What can hang from each mark
zedi: bivo riku vifetof
vifetof: bivo
vofut: bivo riku
bivo: riku vegit vifetof vofut zedi
vegit: gupi
riku: bivo vofut zedi
gupi: bivo vegit

(in the rows, 128 means zero)
Known rows, with every way that one mark hangs from another
{riku bivo vofut}: [111 143 177 109 138  43 128 110 112 208  80 114  98 149 131  75 164 141
 135 121 126  85  81  86 159 167]
{riku {bivo vegit} vofut zedi}: [ 75 135 173  98 142  48 124 122 127 188  87 113  90 127 117  67 161 138
 116 124 128 107  49 113 165 148]
{gupi {bivo vegit vifetof vofut {zedi riku}}}: [135 156 113 124 130 144  97 129 109 131 107 129 125 120 158  91 172 164
 114 131 150 173 110  93 111 124]
{bivo {vegit gupi}}: [ 51 167 162 136 148  75 126 105 104 160  85 122 125 150 154  82 143 155
 135 130 174  91  96  81 129 136]
{vegit {gupi {bivo {riku zedi} vofut}}}: [ 88 140 130 114 136 158 129 124 104 190 123 133  76 160 149  90 157 172
 115 102 146 122  95 101 126 156]
{vifetof {bivo zedi}}: [ 82 147 164 124 127  88 117 106 108 132  83 131  86 161 166  80 150 156
 179 146 149  70 159  78 149 154]
{riku {zedi {vifetof bivo}}}: [ 80 145 220 117 116  99 133 114 102 165  83 136  21 155 140  86 142 149
 152 166 140  73 124  77 153 134]
{vofut {bivo riku {vegit gupi} vifetof zedi}}: [ 80 145 117 116 153 121 109 126 124 123 125 114 190 141 160  79 170 164
 122 115 118 162 129 108 103 138]
{bivo vegit {zedi riku vifetof}}: [105 192 210 135 130  70 114 106 106 131  75 123 114 138 150  89 159 142
 142 200 170 117 128  77 108 109]
{bivo vegit vifetof {zedi riku}}: [116 159 153 135 142 108 100 116 112 114  84 116 163 113 159  84 158 153
 131 154 155 133 114  90 113 113]
{riku {bivo vegit vifetof} vofut}: [110 137 146 110 150  61 112 126 112 175  94 104 130 120 126  72 168 143
 103 102 118 138  67 105 150 145]
{vegit {gupi {bivo riku vifetof vofut zedi}}}: [112 144 104 122 146 169 107 132 103 156 138 124 120 149 167  90 162 182
 109 101 136 161 108 110 115 150]
{riku vofut zedi}: [ 72 141 223 109 133  92 120 111 110 198  83 122  65 146 135  73 136 149
 137 146 121  79  70  94 157 155]
{bivo vifetof {vofut riku} zedi}: [105 152 130 132 138 166 111 122 125 133 112 113 221 128 171  77 147 165
 134 105 130 147  76 100 118 134]
{vofut {riku {bivo {vegit gupi} vifetof} zedi}}: [ 85 147  94 126 144 101 137 126 141 142 116 114 190 120 139  71 143 143
 116  91 153 125  27 113 153 120]
{riku {bivo {vegit gupi} {zedi vifetof}} vofut}: [ 74 178 176 119 149  24 115 121 119 167 120 108  96 147 132  72 165 144
 113 156 148 142  76 114 146 137]
{vifetof bivo}: [ 87 145 168 125 125  89 130 102  97 157  72 134  73 165 154  85 151 152
 173 126 149  55 159  63 147 157]
{zedi {bivo vifetof} {riku vofut}}: [184 155 170 135 126  89 128 100  87 164  76 120 107 139 147  90 152 146
 133 155 142 107 111  67 132 125]
{vifetof {bivo riku vofut zedi}}: [ 91 137 140 114 138 144 118 116 101 142 102 122 125 161 158  83 177 166
 155 107 133 112 176 101 114 162]
{bivo vegit vofut zedi}: [ 61 158 168 122 144 110 107 116 116 143  85 116 159 133 161  77 162 164
 133 134 151 131 102  98 113 138]
{riku {bivo vegit zedi} vofut}: [ 86 156 160 107 148  31 110 118 125 162  91 107 131 135 138  67 168 142
 129 135 132 123  79 111 152 152]
{vegit gupi}: [ 73 158 176 139 140  89 131 101 102 183  87 127 102 162 160  85 136 161
 148 131 166  65 101  70 136 149]
{gupi {bivo riku} vegit}: [114 131 143 100 123 143 125 119  74 182  87 148  73 157 153 101 169 154
 138 102 120 126 100  69 129 160]

Rows
[ 88 132 100 125 156 102 109 133 126 145 122 107 169 116 151  75 175 168
 102  96 152 164  68 119 129 132] : {riku {bivo {vegit gupi} vifetof vofut zedi}}
[ 99 190 177 148 125  70 135 101  89 144  96 133  53 161 132  96 162 139
 147 167 189  95 170  65 114 115] : {zedi riku {vifetof {bivo {vegit gupi}}}}
[103 155 189 119 128 133 134 114  84 172  96 125  76 169 138  94 175 157
 136 125 131 112 172  80 108 147] : {zedi {vifetof {bivo riku vofut}}}
[105 140 186 110 131  93 113 114 111 186  98 119 116 149 141  77 156 149
 134 121  93 120 107  77 136 161] : {riku {vofut {bivo vifetof}}}
[121 123 151 117 149 185 117 124  92 178  97 110 168 132 150  89 171 171
 106  82 111 142 115  97  97 149] : {bivo riku vifetof vofut}
[ 97 152 162  99 130 149 123 133 100 173 104 129  73 145 137  93 170 160
  98 127 127 160 101 105 113 136] : {gupi {bivo {riku {zedi vifetof}} vegit vofut}}
[142 141 144 114 119 133  96 126  86 154 112 145  63 130 150  94 166 151
 131 131 121 166  83  79 137 139] : {gupi {bivo vifetof {zedi {riku vofut}}} vegit}
[ 60 155 107 125 134 120 133 123 145 130 127 124 199 134 146  72 140 146
 129 102 131 141  62  98 130 122] : {vofut {bivo {vegit gupi} vifetof} {riku zedi}}
[ 99 139 140 115 119 136 135 119 142 148 104 129 185 138 151  75 140 145
 147 109 107 114  73  81 139 137] : {vofut {bivo vifetof} {riku zedi}}
[100 175 178 139 132  84 142 107  88 160  93 121  98 159 152  93 155 162
 115 159 172 135  97  75 115 111] : {zedi {bivo {vegit gupi} vofut} vifetof}
[113 153 126 119 146 133 112 125  91 182 131 122  84 159 148  89 151 166
 107 101 126 139 103 102 132 158] : {vegit {gupi {bivo {riku vofut} vifetof}}}
[108 169 159 115 110 146 135 122 114 178 107 139  90 155 147  90 145 153
 129 132 138 128  71  81 136 137] : {gupi {bivo {vofut {riku {zedi vifetof}}}}}
[ 97 144 166 113 146 151 115 115 107 163  93 114 169 149 163  83 172 170
 135 118 127 123 128 103 100 158] : {bivo riku vofut zedi}
[ 91 146 145 113 143  46 118 116 128 145  73 115 149 131 154  76 168 148
 141 139 151 104  88  96 146 142] : {riku {bivo vegit zedi}}
[107 167 214 116 138 114 119 113 100 154  86 117 123 159 161  89 158 158
 139 170 127 111 135  92 112 140] : {bivo riku {zedi vifetof}}
[ 71 153 144 138 154 107 112 119 103 148 101 115 138 129 155  83 142 162
 113 114 157 125  86  91 127 125] : {bivo {vegit gupi} vifetof}
[ 77 149 140 115 142 102 128 111  94 136  81 121 117 158 144  85 169 148
 150 107 143  94 172  89 121 150] : {vifetof {bivo riku vegit}}
[133 156 148 127 132  51 136 103 113 168  60 123 134 131 134  88 176 134
 140 136 171  85 110  69 127 132] : {zedi {riku {bivo vegit}}}
[ 60 156 177 109 137 101 135 120 119 162 112 125 113 159 134  83 165 151
 120 140 126 132 117  96 109 133] : {vofut {bivo {riku {zedi vifetof}} {vegit gupi}}}
[103 165  89 136 135 155 113 127 119 143 142 129 151 149 172  85 143 172
 125 102 152 154  73 100 130 140] : {vegit {gupi {bivo vifetof {vofut riku} zedi}}}
[ 65 154 139 137 156 106  99 123 114 119 111 113 155 126 169  78 143 168
 122 134 156 141  87 107 128 122] : {bivo {vegit gupi} vifetof zedi}
[ 77 178  97 132 144  61 136 112 140 131 107 115 214 144 157  71 151 141
 146 115 171 112  63 103 142 133] : {vofut {riku {bivo {vegit gupi} zedi}}}
[ 53 188 195 137 144  69 113 113 109 135 103 120 106 151 160  83 143 158
 132 179 170 124 102  94 123 118] : {bivo {vegit gupi} {zedi vifetof}}
[ 41 177  92 139 140 112 124 113 123 108 131 122 171 158 158  73 155 156
 155  99 175 130 128 105 123 137] : {vifetof {bivo {vegit gupi} {vofut riku} zedi}}
[ 47 154 127 134 141 105 127 112  98 151 108 126  97 158 144  81 164 160
 141  97 171 108 144  87 124 145] : {vifetof {bivo {vegit gupi} vofut}}
[120 152 128 103 146 127 103 131  92 160 109 116 108 139 141  87 164 155
  97 103 107 165 106 107 125 149] : {gupi {bivo {riku vofut} vegit vifetof}}
[ 97 148 161 111 161 122 106 124  93 159 100 100 159 129 135  79 163 152
  97 100 105 154 105 114 112 142] : {bivo {riku vofut} vegit vifetof}
[ 97 186 143 124 132  58 134 115 135 132  92 115 192 141 151  77 155 134
 142 146 154 123  73  94 138 124] : {vofut {riku {bivo vegit {zedi vifetof}}}}
[ 89 120 149  99 140 136 119 129 123 146  97 119 159 129 141  80 168 154
 115 109  97 145 111 101 113 137] : {vofut {bivo {riku zedi} vegit vifetof}}
[ 95 185 168 147 126  96 134 106  89 154 107 131  64 158 127  95 173 146
 135 146 187 119 168  71 101 117] : {zedi riku {vifetof {bivo {vegit gupi} vofut}}}
